Each row was made from one small tree. Brackets hold a mark, then the marks that hang from it, in alphabetical order. Every link used is in the known rows. Write each row's tree.
Known rows:
(G (J T)): [-14  -7 -12   8  -6  -9 -10  17  -1  -5  11  -1  16 -12  -2   2 -13 -27
  10 -11   6   2 -15 -13  -6  -5   0 -14  13   5  10   8   6  -8   9 -24
   8  -3   2]
(J (G (D Q)) R T): [ 10 -35  14  14  -3   3 -26   8 -14  -6  -1  16  -6  -3 -30 -14 -41 -27
  26   9  17  14   3  36  15 -21  15 -13   1  32  20  12   5 -29   0  21
  17   1 -12]
(C (J D) R T): [  3  23 -11  18  -1   7  18  22  -6   4 -26  -5 -13   9  19  34  15  -6
  13  18  -5  -6   9  13 -13  -5  12 -11  11 -35  10   0  17  -6  15  11
  26  10   5]
(C J T): [ -3  13  -7  17 -16  16  17   1  -9  17 -15  -7   3  -3  10  11   7  -6
   5   8   4   7   7   2  -7  -5  23   0  13 -20   2 -11   7   1  -2   8
  20   4   5]
(J (D Q) G (R (C T))): [ 13  -3  10  -7  -7  11  -5  12 -18  10 -12  12 -20   1 -12  17 -22  -4
  26  10   3 -22   2  36   6  -8  14 -21 -36  24   6  12  14 -36  -4  47
  26  20 -11]
(Q (D (J R))): [ -9 -19  -9   0   3   6  -6  -8 -19  20 -15   1  13  -1 -31 -10  18  -3
   1  -1  -3   4  -2   4  13 -22  15   0  -7 -18  17   2   4 -16  -8  16
   9   8  -2]
(G (D (J (R C)) (Q S))): [-18 -10 -15  14   3   8  -2 -10   7  10  -4  17  -1  -4 -29 -18  -4 -17
  -1   3  -2  -9 -16  26  11   2  12 -11 -13  -1  13  -6   8 -16 -29  16
  27 -10   1]
(C (J D G) T): [  3  24   3  14 -16   9   8   5 -16   8 -29  -4  -9   9  19  24   7  -2
  23  15   2   5   7   5  -3  -9  26 -14   3 -11  -2 -13  17 -13   3  33
  23   7  -8]
(D (J G R T) Q): [  1 -18  16  26 -12  16 -14   9 -29  13  -6  14   5 -15 -32 -18 -19 -25
  26   0  10  15  12  12  19  -9  11  -1  -5  16   0  17  21 -22 -18  15
  21  -6 -10]
(Z E (S Q)): [  4 -10  11 -20  15  -9 -18  -4  17 -10  -8  13 -22  -2 -21  -3   5  -1
  15  -1 -12 -26   0 -10  -5  -1   7  13 -28  21 -10  -7   3   9  -2  23
   8   1  -2]
(Q (D (J T)) (S (Z E))): [  2 -14 -13  34  27  -6 -14  18  -5  -4   0  14  36  -1 -22 -21  12 -22
   1 -12 -19   4  -6 -17  -1 -28  27   4  -9  -8  26 -10   7   7   0   9
   6   1  -4]
(C (J G) R T): [  9  19  -5  26 -22  13  17  26 -32  17 -25  -6 -29   5  11  15   9 -16
  30  17  -2  18  11  17   0  -3  18 -17  27 -28   5   1  17 -14  -7  14
  28  11   0]
(Q D S): [ -3  -2 -12   2   2   0   0  -7   7  -6   6  13  12   3  -9   2  14  -4
   2  -1 -17 -19 -27  -7   5 -11   8 -26  -4  -9  16  -2  -5  -2   2   1
   4  19  -1]
(R (C J T)): [ -8  19 -19  11  -9   8  13  -2 -14  23 -22 -10  -3   1  14  10   6  -5
  -1   5   1  10  -7   9  -8   0  22  -5  -5 -16   5 -18   5 -10 -15  13
  28  10   7]
(F (R C (J D G))): [ 15  15 -19  -5 -13  -9  11  23   5  11 -29  10 -31  25  14  22   0   3
  18  12  -8  -6   4  19   9  -8  -2  -9 -14  -5   2 -10  -1 -26  11  38
  34  11  -8]
(R C): [ -5   5 -13  -4   5  -9  -3  -2  -4   5  -6  -3  -7   4   3   1  -2   0
  -5  -3  -4   3 -12   6  -1   6   1  -4 -17   6   4  -6  -3 -10 -12   3
   8   6   1]
(E (Z (S (Q (D J))))): [-17 -37  16 -12  22   4 -15  -6  13  11  -9  11   3  -3 -27  -5  26  -7
  24   5 -20 -35  -8 -25  -8   3  12 -10 -23   5  -2  -7   3   3 -31  38
  18   2  25]
(S (Q (D (J T))) Z): [ -7 -40  11  24  30  -3 -26  30  -5  15   9   5  16   8 -29  -9  16  -9
  17  -5 -12 -10   3  -4   5 -28  19   5 -14   7  20  -7   3   5 -13  17
  -1  -4  -1]
(F (R (J G))): [ 21   3  -9   3 -27   7  19  22  -2  17 -15  11 -27  14   4   5   0  -4
  23  13  -4   5  15  14  13  -7  -1   0  18  -9  -2  -1  -3 -15   6  23
  26   4  -5]
(Z E (S (Q D))): [  8 -25   9 -29  22 -10 -25  -5   9 -11  -6  13 -15   2 -33  -2  11  -1
  20  -1 -21 -31  -9  -9  -4 -11  13  -2 -34  16  10 -13  -2   0   0  28
   4  18  -2]
(F (R (J (D Q) G))): [ 24   0   4   4 -17   4  14  31  16   2 -10  23 -29  10   4  20  -9   3
  28  13  -3 -22  23  23   7   1  -5  -4  -4   3   0   3   8 -21  17  33
  23  11  -6]
(Z E (S (Q (D J)))): [ -1 -16   2 -15  20  -5 -17  -9   3   6 -16  12 -11  -1 -38  -8  24  -2
  18  -4 -22 -25  -4 -16  -3  -5  16   7 -31   0   7 -23   8   5 -16  36
   7   1   1]
(E (Z (S Q))): [-12 -31  26 -20  16   0 -17   0  25  -6  -2  12  -7  -3 -11   2   9  -2
  21   8  -9 -38  -4 -21 -10   8   3  -4 -21  26 -19  11  -2   7 -18  22
  18   1  22]
(D J (Q S)): [-10   8   1  24  -7  15  13  -3  11   6  12  20   7 -18 -11  -8   6 -10
   6  -1 -11 -19  -5  -7   2  20   1  -6  -4  -8  -5   0  17   8 -25  -3
  10 -12   5]
(D (J G) (Q S)): [ -1  12   8  27 -18  13   9  -1  -4   9   7  19  -7 -11 -11 -10   2 -11
  23   2  -9  -9  -2  -4  11  17   6 -16  -1   1 -10  -1  21  -1 -33  10
  11 -11  -5]
(D (J G R) Q): [  0 -12  19  17 -15  13  -4   4 -23  18 -10  10 -12 -13 -30 -17  -6  -9
  24   2   8   4  16  13  18   2  11   2  -6   9  -6  12  20 -18 -26  23
  11  -1  -9]
(C (J (D Q))): [-10   8  10  15   8  -5  -4   7  14 -13 -10   4   1  -8  12  16   4   9
   5   4   8 -14   9   5 -11  14   9  -2 -12   2  -1  -2  15  -5   4   3
  10  11   0]
(D (J G)): [  0   9   1  17 -15   5   5  -2 -22  20 -12  -1 -10   3  -6  -9   8  -7
  16   3  -3  19   9  -3  11   3   8  -1   5  -6  -8 -10  14  -6 -26  18
   5 -14  -7]
(E Z): [ -2 -18   9   2   9   0   0   2   8  -1   1   0   5  -4   2  -7  -5  -7
   5   1  -1  -3   3 -15 -14   5   3   3   0   9  -7  11  -3  -3  -9   4
   4   2  20]
(Q (D (J T))): [ -7 -16 -12  15   9   2  -7   2 -17  10  -6   3  26   0 -18  -6   4 -20
   4  -1  -7  13  -8  -6   5 -16  11  -9  -2 -13  24  -9   7  -6  -6   5
   8  -3   3]
(C (R (J (G D) T))): [ 19 -13 -17  27 -11  -6  -4  29 -14  -6 -18   9 -31  17   4   3 -20 -35
  25  19   0  24   1  26   8 -13  10 -13  40  -9  34 -12   6 -21  14  16
  32 -10  -2]
(J (D Q) G R T): [  8 -18  24   8   0   0 -28  16 -10 -16  -5  18   2  -6 -18   6 -29 -15
  28   7  12  -5   6  18  12 -18   7 -17 -21  33   5  27  17 -28  12  22
  17  13 -17]

Write each row's tree:
[  2 -40  18   1  28  -9 -24  30   7   5  15   1  -4  14 -23  -3  18  11
  16  -3 -11 -29   1   5   1 -22  14   0 -17  16  18  -4  -9   3  -6  20
 -12  17  -4] | (S (Q D) Z)
[-13 -21  -4  18  14   1 -10  13  -8  16  -6   9  28   2 -28 -19  33  -4
   1  -3 -11 -12  -8  -4  16 -27  25  -5  -4 -16  19   8   2  -3  -5  20
  12   8  -6] | (Q (D (J R)) (S Z))
[ -4 -20   2   2  11   8  -5  -2  -2  21   1   1  -8   8 -29  -1  21   2
  15   0 -17 -16  -5  -2   4 -12  12   2 -13  -6   7 -18   4   0 -26  16
  -4  -1   2] | (S (Q (D J)))
[  7  13  16   9  -6   1  -3   7  14 -20   6  24 -11  -1   0  14  -7  -1
  26   8  -8 -28  -7   4   4   9   1 -32 -16  17  -6   8  16  -8  -2  16
   8  10 -10] | (J (D (Q S)) G)
[-13 -29 -11  18  12   4 -16   1  -9  11  -8  12   9  -2 -33 -17 -24 -27
   2   3  10  14  -3  34  10  -9  13   2 -15  12  22  -2  10 -26 -20  15
  26 -14   0] | (G (D (J (R C) T) Q))
[-17 -30 -17   6   0  -8 -23  14  -2  -7   2   3  14  -5 -26  -9 -23 -36
   9  -4  17   8 -15  15   4 -30  13 -12  20   7  26   8   1 -24  16  -9
  18  -6  -5] | (G D (J R T))
[-18 -50  20 -17  20   5 -25  -7   5  16 -19  13   7  -4 -44 -13  26  -8
  22   5 -13 -35  -4 -16   1 -13  19  -4 -26  10  -2  11   2  -9 -25  42
  26  11  20] | (E (Z (S (Q (D (J R))))))
[-11   1   0  34  -4  16   3   2   8  -1  14  23  24 -19 -13  -7  -7 -29
   7  -1  -7 -11 -10  -8   5   9   4 -12   0   0  -1   5  20   7 -17 -10
  17 -15   4] | (D (J T) (Q S))
[ -9 -21  -7   6  -3  -6  -4  17  16  -7  23   6  -8 -13 -17  -4 -18 -13
  13  -6  13 -17  -5  16 -12  12   1 -13  16  10  22  -8   6 -14  -6  -7
  -1  -5   5] | (G (D Q) J)
[  4  -5   7  38  16   2   0  22  14   0  12  19   8 -17 -16 -25   9  -6
   3 -13 -11 -16  16 -12  -6   8  16  20 -12   1   1  -4  15  15 -19   9
  -2 -12  -3] | (D J (Q (S (Z E))))
[  8  -1   0  18  19  -9  -7  18  14 -14   6   9   7  -3  -5 -16   7  -2
  -2 -10 -10  -8   3 -12  -7 -13  16  13  -6   3   2  -1   0  13   5   6
  -4   2  -7] | (Q (S (Z E)))
[  4   9 -29  10 -19   8  22  12 -15  31 -31  -1 -28  29  -3   7  -5 -12
  25  20   3  26   1  44   3 -16  24 -18   9 -16  10 -23  -4 -26 -14  37
  39   6  -4] | (F (R (C (J (G D)) T)))
[  2  12   8   9 -18  12  -1   3 -22  14 -37  -1  -8   7   3  18   4  -4
  23  15   9   9  10  15   7 -27  31 -10  -2  -7   0   3  14 -23   9  39
  33  17 -12] | (C (J D G R) T)
[  3 -11   6  46  19   1  -8  28  10  -6  14  22  23 -20 -20 -24  -6 -22
   6 -11  -9  -5  10 -14  -6  -2  18  16 -11   9   8   2  19  12  -8  -1
   6 -13  -3] | (D (J T) (Q (S (Z E))))
[ 13 -23  19   9  30  -9 -18  29  12  -2  10   4 -16   7 -19 -14   2   7
  14 -10  -7 -13  18  -4  -8 -15  16  34 -19  23  -1  -6  -3  10  -7  16
 -15   1  -8] | (S Q (Z E))
[-16 -10  -6  -1   3 -12 -24  19   3 -13  -5   3  21  -9 -12  13 -13 -22
   9  -8  12 -10 -12  -3   3 -26   5 -12  -3   9  10  21  12 -22  30  -6
  18   7  -7] | (G (J D R T))
[  5   0  13  -7  -3  -5 -16   2 -13  -4 -21   4  -8  10  -9   8  -4   2
  18   7   4   0   3  12  14 -22   9 -13 -14  13  -4  15   8 -23  12  31
  11  13 -18] | (J D G R)
[  3  -7 -10  24  22  -7  -3  13   1   3  -1   8  18   1 -21 -21  25  -4
   0 -11 -22  -6  -1 -18  -4 -17  25   8  -9 -17  19 -15   4   9  -6  16
  -3   3  -4] | (Q (D J) (S (Z E)))
[  1 -15  11  32  14   6  -7  19   5   4   3  19  10 -20 -32 -30   7  -7
   2 -13  -6 -15  17  -3   1  -6  21  23 -17   6   1  12  14   2 -11  13
   7  -1  -7] | (D (J R) (Q (S (Z E))))
[-15   9 -26  15   2  -3   4  19  -3  10 -22  -1  10  10   1   3  -1 -12
   1   3   2  28  -7  12   4 -13   5  -2  -8 -11  -2   2  -1 -14   1  -7
  34   8   1] | (F (R (C (J T))))
[ 21  11  -7  -1 -18  -1  14  24   9   5 -23  14 -22  23  11  22   0   4
  22  15  -6  -7  16  14   7 -12  -2  -5   5  -9   0  -4   2 -17  23  34
  27   8  -8] | (F (R (J D G)))
[-14 -20   6 -17  13   1 -16  -7   3  13 -10  10  -5   2 -29   2  31  -1
  17   4 -18 -31 -12 -11   7  -2   9 -10 -24  -2   7 -15   5   6 -20  31
  12  -2   6] | (Z (S (Q (D J))))
[ -4 -11   5   0  13  -3 -24   7   0 -14 -15   8  18   1  -9   9 -16 -13
   3   4   8   2  -2   7   8 -30   6  -6 -14  12   5  21   7 -15  29   8
  18   5  -9] | (J D R T)
[-18 -10 -25  12   7   1 -14 -10 -18  12 -14  13  28   2 -30 -12   7 -30
  -2  -3 -13   5 -37   1  18 -28  18 -25 -20 -10  20   4   8 -19 -13   8
  31  10  -2] | (Q (D (J (R C) T)) S)
[ -8   7 -11  32   3  -4  -1  24 -15  -4 -20  -5   1   1   7   6   6 -20
   8   7   4  23   0   4   1  -6   8  -4  21 -19  10  11  13  -6   8 -21
  25   3   4] | (C (J T) R)
[ 13 -10  12  23  19  -5  -6  24  18 -17  19  19   2 -16 -13 -17  -3  -2
   6 -11  -8 -25  10  -6 -10   4  12  10 -14  18   6   7   5  10  -1   3
  -5   8  -5] | (D (Q (S (Z E))))
[ -3  -2   6  12 -14   9  -4  -3 -31  23 -22   2  -6   2 -22 -16   6  -8
  17   4   5  18   9   8  21 -12  15   4   0  -2  -9   7  12 -17 -17  27
  14  -6 -11] | (D (J G R))
[ 10   9 -11  10  -6 -17 -16  12 -11  -8 -25   8 -12  15  23  16 -18 -15
  15  11  -2   7  -8   5   7 -10  13 -15 -13  13  13 -16   9 -25  10  30
  34   3  -7] | (R C (J D G T))
[  4  17   0  19 -26  14  12   5 -26  20 -23  -4 -13   4  11   7   3  -7
  24  11   5  16   7   7   1  -5  28  -9  15 -12   0 -13  11  -8 -11  21
  24   7  -3] | (C (J G) T)
[-14  16 -26   4  -3  -4  14  11   1  16 -26  -4  -5  12   2   4  13   5
  -2   2  -1  15   0  17   2  -2   3   2  -7 -17  -8  -2  -4 -12 -11   0
  27  14   2] | (F (R (C J)))
[ -1   8   8   6   6   3   1   3  30 -21  12  22   5  -8   1  16  -4   1
   6   4  -9 -39 -10   1  -4  10  -4 -20 -18   9  -2   8  11   1   8   4
   5   6  -1] | (J (D (Q S)))
[ -1  17  -3  26 -13  -6   4  21 -24   4 -27  -5 -28   9   9   4  15  -7
  23  11   0  24   8   9   6   0  10 -11  24 -19  -1   5  14 -14 -10  -1
  18  10  -5] | (C (J G) R)
[-16  -3 -17   2   0   2  -4  -8 -19  24 -22  -2   1   0 -18 -13   9  -6
  -6  -2   1  11  -4  10  12  -7   9   9 -18  -9  -1   1   7 -16 -23  14
  21  -5   0] | (D (J (R C)))
[-11  -4 -19  21   5   7  -2  -6  -5   4   1  16  33  -2 -16  -4   9 -28
   4  -1 -18   1 -26 -14   9 -18  13 -23   1 -19  18  -6   8   1  -7  -2
  16  -2   2] | (Q (D (J T)) S)
[-11  13 -10  26  -6 -12 -15   3 -29   3 -27  -5  -2   8   9  -5  -8 -18
  15   3   6  40 -14   3   7  -5  22 -13  -3   8   1  -8   8 -21 -17   4
  30   6  -7] | (R (C (J G T)))
[  1 -16   1   5  -9   5 -10  -4 -37  23 -21   1  -3   5 -31 -16  13  -7
  19   2  -4  14   0   8  21 -23  20  -9  -4  -9  12   1   8 -25 -15  32
  11  14 -11] | (Q (D (J G R)))
[-18 -27 -15  -4  -1 -11 -17  10   5   2   9   5 -14 -11 -29 -10 -23 -16
   8  -8  17 -15 -16  31  -2   1   8 -13  -5  19  24   3   1 -34 -12   3
  15   8   0] | (G (D Q) (J (R C)))
[-16  -7 -14  11   4   3 -14  -2 -23  18 -20   1  16  -3 -20 -13  -5 -23
  -5  -2   3  21  -9   7  14 -18  12   4 -17  -1   5   6   8 -18 -14   8
  27  -8  -2] | (D (J (R C) T))
[ 19 -26   1  24 -14   0 -12  15  -2  -6  -2  19 -16   1  -2  -4 -38 -28
  24  13   8  10   6  23   5  -2  16 -12  21  21  29 -17   5 -20   3  22
  26  -9  -4] | (R (J (G (D Q)) T))
